What can hang from each mark:
mukopov: baso leles tupo
baso: mukopov ridiz talu zerep zunad
kimabir: mukopov
zerep: mukopov talu zunad
talu: baso zerep zunad
ridiz: baso tupo
zunad: baso talu zerep
tupo: mukopov ridiz

(in the rows, 128 means zero)
Known rows, with every way that one mark hangs from another:
(ridiz (baso mukopov zerep) tupo): [153 123 148 143 109 156 163 135 106 108 128 194 143 112 152 146 115 108
 139  85 124  96  86 153 136 115 151  81 122 109 145 151 130 126  80 140]
(ridiz (tupo mukopov)): [166  87 159 155  94 142 168 148  88 122 114 166 140 117 150 156 119 122
 154 121 123 119  81 126 125 119 109  77 115 110 179 159 129  92  98 127]
(zunad baso): [161  97 137 149  90 128 151 151 116 140  81 183 136 118 177 181 107 135
 159 115 115 134  80 130 124 101 107  97 125 114 184 147 115 118 108 131]
(talu (zerep zunad)): [178  73 133 137  58 149 174 156 104 136 110 149 156 111 160 189  99 142
 161 115 132  99  86 130 126  96 115  71 124 124 161 142 118  98 102 144]
(talu (baso mukopov) zerep zunad): [164 115 165 126  66 138 188 135  84 119 133 179 157 108 169 183  80 120
 154  93 107 107  85 158 140  78 125 113 132 143 157 124 140  96 104 141]
(zerep mukopov (talu baso) zunad): [163  49 135 122 124 132 198 152  95 113 133 200 151 120 165 169 122 139
 173 106 114 126  84 102  97 105 102 101 142 104 183 146 139 103 102 151]
(baso (mukopov leles) (ridiz tupo) talu (zunad zerep)): [170 143 138 144  83 156 167 105  95 105 156 188 147  99 147 150 111  98
 123  86 117 105 102 179 157 103 160 119 118 112 216 178 138 148  97 166]
(zerep (mukopov tupo) (talu baso) zunad): [165  51 151 120 106 128 189 122  94 107 137 208 149 115 159 165 121 138
 169 104 107 129  92 100  99 105 107  98 142  98 194 151 133  82 114 159]
(kimabir (mukopov leles (tupo (ridiz (baso talu))))): [154 106 108 146 131 142 156  83  87 104  96 231 130 116 153 113 119 143
 172  90 101 110  94 145 121 107 112 113 110 116 209 186 131 130 123 158]
(ridiz tupo): [168  89 141 150  77 135 157 151 120 131 100 166 137 112 153 169 119 122
 150 105 129 121  84 133 127 112 115  80 118 105 181 151 108  93  95 132]
(tupo (mukopov baso leles)): [163 113 174 148 142 144 168 119  70 119  86 202 138 131 171 146 113 135
 174 131 117 102  93 155 109 107 116  84 114 112 181 180 136  87 126 147]
(talu (zunad (zerep mukopov))): [172  86 157 142  64 150 170 155  89 132 110 141 160 118 176 164 110 111
 181 103 126  99  89 123 120 100 107 120 129 132 214 142 150  93 106 144]
(talu (zerep (mukopov (baso ridiz) leles)) zunad): [168 107 157 128 107 146 193 120  71 119 127 187 158 122 168 137 115 125
 138 108 104  84 101 169 118  80  67 108 129 141 164 153 158  94 128 170]
(talu (baso mukopov) zerep): [164 116 170 123  90 125 181 135  88 114 121 183 148 115 162 175  79 132
 159  93 113 127  87 150 138  86 133  98 130 133 161 135 130 101 106 138]
(mukopov baso): [162 101 146 141 105 134 156 147 110 141  65 189 135 121 170 178 111 134
 171 113 125 104  85 146 114  95 124  80 120 110 176 148 107  86 113 134]
(baso (ridiz tupo) talu): [165  93 121 148  75 136 162 138 119 127 121 191 135 103 143 171 143 112
 121 109 120 130  89 151 137  91 118 102 118 107 172 149 114 128  96 138]
(zunad zerep): [172  99 154 150  71 142 153 150 105 138  72 147 146 115 169 182 101 119
 181 115 138 120  91 117 131 102 117 102 118 119 216 152 115  99 108 137]
(ridiz (baso (mukopov leles) (talu zunad) zerep) tupo): [156 133 142 147 119 171 170 104 102  98 152 232 151 106 163 140 134  92
 131  87 113  77 101 190 136 100 175 128 117 120 145 165 146 144  83 165]
(zunad (talu baso) (zerep (mukopov tupo))): [165 113 192 129  94 124 168 120  91 120 103 143 148 123 167 155 110 118
 184  99 112 145 108 117 120  97 101 140 135 116 241 159 130  77 127 157]
(zerep zunad): [172  76 120 140  67 148 162 158 111 132 100 153 144 112 162 190 109 138
 168 115 133 105  77 130 119 106 122  66 122 105 170 146 117 104 100 134]
(baso ridiz (zerep mukopov talu) zunad): [167  89 118 125  90 164 186 133 105 134 150 179 156 103 156 158 110 111
 129 104 119  94  95 123 120 113 134 111 132 104 128 150 135 146  93 153]
(talu baso (zerep (mukopov leles)) zunad): [169  94 173 125 104 140 195 123  80 117 133 189 164 125 173 148  97 126
 164 102 104 109 100 153 121  86  83 125 133 137 170 146 149  86 116 165]
(ridiz baso (tupo (mukopov leles))): [158 106 162 163 147 154 167 124  79 102 114 209 138 125 156 127 120 132
 154 122 121 106  87 146 116 128  89  81 112 111 191 181 135 107 103 151]
(mukopov tupo): [172  96 151 140  60 130 146 119 115 133  91 166 136 105 159 181 103 136
 166 110 126 119  92 128 124 103 130  87 117 105 182 153 104  84 117 135]
(zunad (baso mukopov (ridiz tupo)) talu): [158 143 144 144  91 115 168 139 100 110 136 148 128 109 157 158 127 118
 112  87  97 150  80 159 142 103  99 119 131 120 190 151 145 141 103 141]
(tupo (mukopov leles) (ridiz (baso zerep zunad))): [157 122 100 157 125 197 173 110  69 128 130 202 156 117 159 130  91 117
 160 128 120  77  90 142 128 123 113  76 106 105 142 181 129 141 101 155]
(baso (ridiz (tupo (mukopov leles))) zerep (zunad talu)): [169 146 151 150  92 177 181 106  86 123 154 142 152 106 146 138 113  95
 111 121 114 102 103 166 141 123 118 111 113 100 142 187 139 137  97 162]
(tupo (mukopov (baso zerep)) ridiz): [155 103 115 150 123 164 175 135  63 141 101 189 148 125 158 147 121 104
 168 131 117 103  88 128 117 102 112  72 113 110 143 163 129  97 116 135]
(mukopov baso tupo): [164  99 165 137  90 131 147 116 109 135  71 195 134 114 164 174 110 134
 167 112 117 105  95 142 117  93 127  77 118 104 190 154 102  67 125 141]
(tupo (mukopov (baso (talu zerep) zunad) leles) ridiz): [165 109 113 150 124 170 183 105  61 136 123 229 158 121 161 144 106 129
 161 128 106  80 102 161 124  93 132 101 105 125 168 183 125 112 121 162]
(tupo (mukopov (baso (zerep talu)) leles) ridiz): [161 105 121 151 164 161 192 105  55 126 110 227 148 124 168 135 128 106
 164 132 113 104 104 118 102 114 112 107 113 107 151 191 137 106 127 166]
(zerep (zunad (baso mukopov) talu)): [164 123 131 139  90 128 168 151  98 114 122 138 138 116 176 180 113 140
 157  95 105 125  76 146 125 104 135 110 132 119 187 153 145 133 101 142]

Rows:
[167 121 109 134  68 146 160 103  85 122 132 166 144 103 149 157 102 106
 157  91 116 115  95 131 139 103 159  84 115 107 146 160 125 106 115 139]
(baso (mukopov (tupo ridiz)) zerep)
[161 128 162 133  97 143 170 138 115 140  96 155 147 117 170 184 106 105
 159 111 122 135  98 142 126  93 128 128 124 107 144 147 112 111 100 140]
(zunad (talu (baso zerep)))
[168 115 154 148  84 126 164 149 112 143  88 145 145 118 181 184 103 141
 152 111 112 135  95 135 125  93 101 134 126 137 177 149 119 118 113 145]
(zunad baso (talu zerep))
[157 131 171 123 113 144 167  76  86 113  94 198 136 113 149 115 112 109
 135  97 102 104 105 168 135  96 107  90 118 105 163 182 141 106 131 164]
(kimabir (mukopov (baso ridiz zerep) leles tupo))
[169  99 129 137  73 158 168 139  99 135 130 170 156 109 156 162 115 116
 151 104 122 104  95 142 137  95 133 121 127 118 207 153 137 143  99 151]
(baso ridiz talu (zunad (zerep mukopov)))
[168  78 150 123 115 139 207 129  78  96 169 187 159 122 138 128 122 120
 123 101 104 128  96 152 131  95  48  76 139 115 178 158 150 100 111 176]
(talu (baso (ridiz tupo)) (zerep (mukopov leles) zunad))
[174  99 135 135  98 153 184 112  99 116 169 200 158 110 142 131 121 120
 116  95 110  97 108 173 138  97 121 114 123 121 166 169 135 135  99 170]
(baso (ridiz tupo) (talu (zerep (mukopov leles))) zunad)
[165 104 106 158 103 169 163  86  89 124 102 218 149 101 165 149  90 129
 169 112 122  94 107 105 121 123  99 115 115 106 237 191 109 116 126 183]
(mukopov leles (tupo (ridiz (baso (zunad (zerep talu))))))
[157 106 170 144 118 160 170 137  79 138  91 191 148 124 165 159 117 109
 165 131 120  96  92 142 118 101 137  78 117 110 141 157 130  94 108 133]
(tupo (mukopov (baso zerep)))
[168 101 160 123 117 128 187  86  85  85 144 221 141 105 162 165 106 135
 159  96 105 127  98 135 116 104 140 105 133  99 194 173 136  97 121 173]
(zerep (talu (baso (mukopov leles tupo))) zunad)
[168 125 150 130  58 125 158 106  92 107 129 161 130  97 146 168 102 130
 136  95 112 124  85 148 140  95 132  85 123 113 174 147 132 112 120 137]
(baso (mukopov tupo) ridiz)
[160 101 104 142  69 166 160 103  99 151 112 219 153 104 162 173 136  89
 153 113 106  87 105 152 125  74 149 112 112 111 150 151 113  92 120 151]
(mukopov (baso (talu zunad) zerep) (tupo ridiz))
[170 133 105 140  72 161 166  72  82 114 157 204 152  98 161 151 123  91
 148  91 105  96 108 168 137  89 182 132 110 116 144 173 140 123 118 163]
(baso (mukopov leles (tupo ridiz)) (talu zunad) zerep)
[157 103 107 147  86 164 152 111 101 135  99 194 145 109 153 154 106 117
 160 112 125 104  93 121 127 105 109  77 113 105 153 155 104 110 113 147]
(mukopov (tupo (ridiz (baso zerep))))
[165 125 125 134  84 128 164 128  99 114 131 184 134 104 153 177 123 125
 137  96 117 121  84 164 138  84 161 111 122 120 160 145 135 150 102 133]
(baso mukopov ridiz talu)
[163  93 143 154  96 142 171 136  88 119 137 192 138 109 139 157 147 113
 125 126 113 128  86 146 132  99 115  98 116 112 173 157 134 127  98 132]
(baso (ridiz (tupo mukopov)) talu)
[162 164 106 153 110 167 165 112  76 113 116 152 147 114 172 142  82 129
 175  87 120  92  92 151 135 119 125 125 114 124 228 184 137 143 111 170]
(tupo (ridiz (baso (mukopov leles) (zunad talu zerep))))
[162  88 111 138  71 128 158 115  87 125  93 161 131 110 147 137 100 136
 174  87 108 124  80 114 126 110  94  83 113 114 199 163 127  95 123 132]
(kimabir (mukopov (tupo ridiz)))
[160 114 127 135  78 155 161 138 109 146  95 184 140 108 158 180  97 129
 137 115 117  88  81 163 133  92 108  68 122 103 167 144 109 112 107 140]
(mukopov (baso ridiz zunad))
[165  61 128 136 110 155 179 153  98 117 130 205 160 125 161 153 129 150
 167 103 119  83  90 139 110  92 129  98 131 132 171 143 139 128  92 155]
(ridiz (baso (talu (zerep mukopov zunad))))
[167 131 159 147  82 158 155 144 109 153  69 140 150 116 179 184  94 122
 174 109 126  88  97 146 126  99 135 117 121 113 224 161 111  94 109 150]
(mukopov (baso (zunad talu zerep)))
[163  71 108 143  86 135 181 150 106 127 124 193 141 105 166 188 129 134
 130 122 110 134  77 110 117 101  77  97 136 109 180 147 131 144 108 151]
(zerep talu (zunad (baso ridiz)))
[166 105 153 131 116 153 189 118  87 119 146 198 155 119 146 120 108 123
 118  95 106  84 102 175 132  99  84  79 126 117 173 169 135  99 112 175]
(talu (zerep (mukopov (baso (ridiz tupo) zunad) leles)))
[170  71 119 129  97 160 173 147 107 128 144 182 160 119 159 162 141 114
 165 105 126  95  96 138 117  97 171  99 127 106 136 151 140 131  87 146]
(baso talu (zerep mukopov zunad))
[163 119 128 140  81 129 166 130 104 106 147 191 133 102 141 163 137 110
 119  87 113 126  84 166 143  93 150 102 121 114 170 151 134 139  91 136]
(baso mukopov (ridiz tupo) talu)
[162 120 119 142 111 133 176 116  94  89 168 215 137 109 151 149 144 115
 110  95  95 132  87 178 143  97 128  99 130 109 187 171 153 157 101 164]
(zerep (zunad (baso (mukopov leles) (ridiz tupo) talu)))
[166 145 148 137 103 146 175 104  91  98 153 174 141 106 143 136 119  92
 111  90 119 117  98 172 148 109 135  90 120 105 142 171 143 134 100 158]
(baso (mukopov leles) (ridiz tupo) zerep)
[176 135 154 136  73 149 172  74  83 102 141 185 146  89 157 159  85 119
 137  94 116 105 109 135 140 114 142 127 125 109 221 185 138 128 124 179]
(baso (mukopov leles tupo) ridiz (zunad (zerep talu)))
[166 140 164 140  53 156 154 109 103 143  87 141 144 102 160 177  99 116
 144 109 117  98 106 148 137  93 109 113 123 107 230 162 111  94 128 159]
(mukopov (baso ridiz (zunad talu zerep)) tupo)
[161  90 100 147 116 155 165  91  81 109 137 228 149 117 165 125 133 130
 169 103 103  91  99 148 108  96 106 127 116 124 195 171 141 114 124 171]
(zerep (mukopov leles (tupo (ridiz (baso (talu zunad))))))
[159  84 114 143 101 177 161 143 121 131 112 209 154 111 162 178 132 121
 158 117 131  84  91 148 122  97 162  89 121 105 139 148 118 145  81 149]
(ridiz (baso talu (zerep zunad)))
[156 141 133 144 126 179 161  99 112 104 155 236 150 107 154 136 112 105
 130  83 117  72 102 193 145 115 200 107 114 103 141 177 126 157  73 165]
(ridiz (baso (mukopov leles) talu zerep zunad) tupo)
[161 124 164 145 131 144 176 113  63 117 101 198 136 125 160 141 122 128
 147 137 111 111  90 159 118  97  85  80 118 113 176 175 143 104 131 152]
(tupo (mukopov (baso ridiz) leles))
[172 156 159 135  30 148 158 104  93 120 129 114 144  92 154 175  84 117
 140  89 115 109  98 151 152 102 141 124 124 115 221 160 133 123 116 153]
(baso (mukopov tupo) ridiz (zunad talu zerep))
[163  74 144 151  80 148 193 154  73 119 151 170 153 112 142 153 125 120
 110 128 101 128  79 131 138 102  50  66 133 125 179 149 149 119 106 149]
(talu (zerep (zunad (baso (ridiz (tupo mukopov))))))
